What can hang from each mark
K_370: K_38
K_173: K_38
K_681: K_38
K_38: K_540 K_636 K_681 K_948
K_540: K_38 K_767
K_636: K_38 K_767
K_767: K_173 K_636 K_997
K_997: K_38
K_794: K_38

Every row comes from one small tree of marks. The marks that hang from a mark follow it in brackets, in the order of their numbers. Every link used is in the known rows. Which tree was each row made from?
Known rows
K_767[K_997]: [ -1  -9   8  -9  -8   7   6 -23  -1   5  12  11  -5   8  -3 -15  11  -7
   0  -4 -17  -1  10   0]
K_997[K_38]: [ -3 -16  -4  -8 -19   1   2 -19  -8  -6  -5   2  -2   1   3 -13  -2 -10
  -2   7 -13 -10   2   1]
K_681[K_38]: [ -9  -3  -6 -14 -12   3  17 -10   0   0  11  17  -4  10  -3 -26  10  -8
 -10   8  -6  -6   4   3]
K_38[K_948]: [  1 -15  -6  -2  -5  10   5  -3  -2 -12  -1   3  -7 -10  -1 -19   8  -2
   9   7   5  12  -2  -2]
K_540[K_38[K_681 K_948] K_767[K_173]]: [  6  20 -16   0 -16  -2  -4  -1   9  -3 -23 -16   4  -5  -6  21   0 -25
 -14  22   6   7  21  -5]
K_38[K_540[K_767[K_173 K_636]] K_681]: [  0  -5   4  -4   4 -19   2  39  18  -6 -12  -2  10   0  -3  19 -20  -6
 -21 -10   3  -3  43   6]
K_370[K_38]: [ -5 -26  -2 -21 -19  -1   1 -13  -5  -2   1  -2   0   2  -1 -21   8  -6
   0  11  11  -8   0   1]
K_173[K_38[K_540 K_636]]: [-11 -22   4  12   9   4  -3  17  -7 -11  11  24 -13   1   1   0   3  -2
  -1  -6  -1   5  -6   3]
K_540[K_38[K_636]]: [  2  -7  -7  -5  -4   3   2 -16  -5 -10 -17   4  -3  12  -2   2   7  -4
 -10   5  -2   0  -9   1]
K_997[K_38[K_948]]: [ -2  -7  -9   2 -13   6  -5  -7 -12  -8  -7  -2  -3 -10   2 -21   2  -5
   8  10  -4  -1 -11  -4]
K_767[K_173 K_636[K_38] K_997]: [-16 -12  23 -31 -19 -14  -2 -15  -2  17  -4  16  -8  18   1  -7   1   0
 -19   1 -18 -19  22   6]
K_540[K_38 K_767]: [  8   1  -9 -11 -21  10   7 -27   7  -9 -10  -3   7   9 -12   0   9 -23
 -16  15  -3   6  14   3]
K_794[K_38[K_636[K_767[K_997]] K_948]]: [  8   9  -2  -2  11  23   5 -27  -2  24  19  -5  -6   6  -1  -5  16  10
  25 -18   1  10 -29  -4]
K_997[K_38[K_540[K_767] K_636]]: [  3  -4  -2  12  10   3   1  10  -7 -11  -6 -16  12  11  -8  -1 -10   5
  -3  -6  -4  10 -14   2]
K_997[K_38[K_540[K_767] K_681]]: [  9  12  -1  18   4  -5  -4  14   7  -1   5 -12  18  -7  -3   7 -17  -6
  -5  -1  -7  -1  11   1]
K_540[K_38[K_636] K_767]: [  6   6  -8  -6  -6  10   7 -21   1 -12 -18 -12   6  19 -10   8   7  -7
 -12   6   3  10  -4   3]
K_540[K_38[K_636 K_681]]: [  5  14  -4   5   5  -5  -2  -6   3  -4 -12  -2   5   2   4  19  -1   2
  -6   0   2  -8  -3  -1]
K_767[K_173 K_636[K_38[K_681 K_948]]]: [-10   4  11 -12  -5 -20  -8  14   3   8 -11   5  -2 -11   9   4 -10  10
  -7   8   7 -14  15   2]
K_767[K_636[K_38[K_540 K_681]] K_997]: [  1   9  29   4  16 -15 -13  17   6  23  21  17  12  -5   4  -5 -10  20
  -9 -17 -11 -17  16   6]
K_636[K_38 K_767[K_173]]: [  0 -31   7 -47 -19  -6  18 -52   6  12   4   8  -9  10  -4  11   7  -4
  -4  21 -18   5  16   1]
K_173[K_38]: [-13 -19   4  -9 -20   8   3 -16  -2  -9  13  26 -17  -4   4  -5  11 -20
  -2   8  -5  -5  14   5]
K_38[K_540 K_636 K_681 K_948]: [  7   4  -1  30  34  -3  -6  39   0  -7   0  -4   4 -15   2   4  -8  22
  15 -10  12  13 -16  -4]
K_681[K_38[K_540 K_636 K_948]]: [ -5   0 -10  16  21   3   4  33  -9  -2   7  11  -1   4  -7 -28   5  15
   2  -3   9  14 -29  -3]
K_370[K_38[K_636 K_948]]: [ -4 -13  -6  -7  -2   4  -6   8 -17  -6  -9 -16  -2   0   0 -20  10  13
  15   6  24   3 -33  -4]
K_794[K_38[K_636]]: [ -4  -2  -1   7   6   6  10  -6   0  -1   5   1  -6  12   5  -7   5   1
   4 -13   8  -2 -17   1]
K_38[K_681]: [ 4  1  4 -1  0 -4  7 -4 10 -5  5  1  2 -8  5  6 -3 -1  3 -1 -2 -7 18  1]
K_997[K_38[K_540 K_636]]: [ -1 -18  -1  13  11  -4  -4  13 -12  -8  -7   1   2   6   0  -7 -10   9
  -1  -6  -9  -1 -18   0]

Write each row's tree
[ 13  36 -11  13   7   8  -4   4   3  -8 -15 -23  12  -4  -4  16   2   2
   1   5  15  11 -11  -2] : K_540[K_38[K_636 K_681 K_948] K_767]
[ -4  -5   5 -20 -21   4  12 -21   5   3  -3  -7  -4  22 -11   3   8 -21
 -14   5 -16   6  27   0] : K_540[K_767[K_173 K_997]]
[  0 -19   5 -35  -5   1  14 -37   1  11  -4  -3 -12  23  -5  18  10   1
   4  -4 -22   8   7  -2] : K_38[K_636[K_767[K_173 K_997]]]
[ -6  20  -3   6 -14  -8 -16   1  -8  16  -8  -6  -4  -6   6   5  -6 -12
   2   6 -16 -15   4  -9] : K_767[K_173 K_997[K_38[K_681 K_948]]]
[ -8   8  -9   0   7   8  10   8 -11  -4   2   6  -5   9  -3 -27  12  12
   5   2   9   5 -29  -2] : K_681[K_38[K_636 K_948]]
[ -5   2   6   0  -5   3  -4 -20 -16   6  -3  -5  -2  18   2  -9   3   6
   3  -9 -19 -11 -20  -1] : K_767[K_997[K_38[K_636]]]
[  0  33   4  19   8   1 -16   3 -14  11   0 -14   3  -5   8   0  -3  16
  17  -9  -6 -10 -27  -7] : K_767[K_997[K_38[K_636 K_681 K_948]]]
[  2  20  -5  18   8  -3 -11  10 -11  -5 -11 -16   3 -11   9   4  -9  14
  16  -2   5  -7 -25  -5] : K_997[K_38[K_636 K_681 K_948]]
[ 12  21  -6  -1 -10   3   2 -17  14  -3  -6 -10  14  -1  -5  16   0 -18
 -13   9   0  -2  21   2] : K_540[K_38[K_681] K_767]
[  8  14 -14   3  -2  15   0  -6  -4 -12 -19 -17   5   7 -11   0  10  -3
  -2  10  12  18 -18  -1] : K_540[K_38[K_636 K_948] K_767]
[ -6 -37  -9 -14 -11   5  -2   2   2   1   9  23 -21 -13  -4   9   6 -20
   5  13  -7  16  15  -4] : K_636[K_767[K_173[K_38[K_540 K_948]]]]
[  2  28  -5  28  19   6  -2  15   1   5   8  -8  -1  -9  10   2  -1   9
  17 -13  21  -2 -24  -4] : K_794[K_38[K_636 K_681 K_948]]
[  8   4   6   4  14  -7   2  34  18  -8   3  -4  18  -7  -3   6 -17   6
  -9 -19   7  -2  31   9] : K_38[K_540[K_767[K_636]] K_681]
[  5 -16 -18 -27 -10   3   4 -27  -2  -1 -27  -5 -11   8  -6  20  10  -8
   1  15  -2  14  -7  -6] : K_540[K_38[K_636[K_767[K_173]] K_948]]
[-12 -33  14 -18  -4 -22  -1  17   2   3  -8  23  -3   6  -1  -5 -10   4
 -23   2  -7  -7  21   6] : K_767[K_173 K_636[K_38[K_540]]]
[  5 -30   2 -20   2  -4   4 -15   3  13   5  10  -6  -6  -8   1   3   3
   3  18  -9  21   2  -4] : K_636[K_38[K_540 K_948] K_767[K_173]]
[  1  19   3  18  16   0   5   5   7   6   9  -5   0   2  11   9  -4   5
   7 -17  11  -9 -10   0] : K_794[K_38[K_636 K_681]]
[ -3   5  21 -13  -1 -15  -2  -4   8   6   6  10   8  -7  10   0  -9  17
  -7  -4   1 -22  16   9] : K_767[K_636[K_38[K_681]]]
[  4  14  10   6   5  -4  -4  -7   1   7  12   1   3 -18   6  -5   1  12
  10  13   5   0  -4  -2] : K_636[K_38[K_681 K_948]]
[  8  17   1  22  18  -5  -4  20   1  -5  -2 -21  18   1  -2  15 -18  10
   0 -11  -1   2  -7   1] : K_997[K_38[K_540[K_767] K_636 K_681]]
[  1   3  -5  -1  -6  -2 -12  11  -4   3   2 -13   6 -19   5 -12   3   3
  14  11  23  -7  -7  -4] : K_370[K_38[K_681 K_948]]
[ 15   4  -4  -9  19   7   7 -11   5   0   3 -15   1 -11   3  16   2  21
  27  -7   7  12 -11  -4] : K_38[K_636[K_767] K_681 K_948]
[-21 -13   7 -16 -31   1  -3 -17  -5   8   9  27 -25  11   1   2  13 -31
 -12   8 -21  -9  25   0] : K_767[K_173[K_38] K_997]
[  6   4   1  30  17  -4   0  23  14  10  21  10   5 -11   6   1 -11  -6
   0 -15   6  -5   8   0] : K_794[K_38[K_540 K_681]]
[ -9   8   7   6   3   0  -3   3  -1  -7  11  11 -10  -3  11  18   1   1
   5  -6   3 -10   0   3] : K_173[K_38[K_636 K_681]]
[  4  10  -5  34  23  -6 -16  34  -9  -3  -5 -10   8 -15   6   3 -15  19
  13  -7   5   0 -26  -6] : K_997[K_38[K_540 K_636 K_681 K_948]]
[ 13  26  -7  39  18   9  -2  33  15   8  19 -10  13 -17  -3  -1  -7  -6
   7 -10  20  13  -2  -2] : K_794[K_38[K_540[K_767] K_681 K_948]]
[ -9 -15   7  -4  -6   5  -2  24   6 -12  10  20   0  -2  -5  -5  -3 -11
 -15 -10   4  -2  28  12] : K_173[K_38[K_540[K_767[K_636]]]]
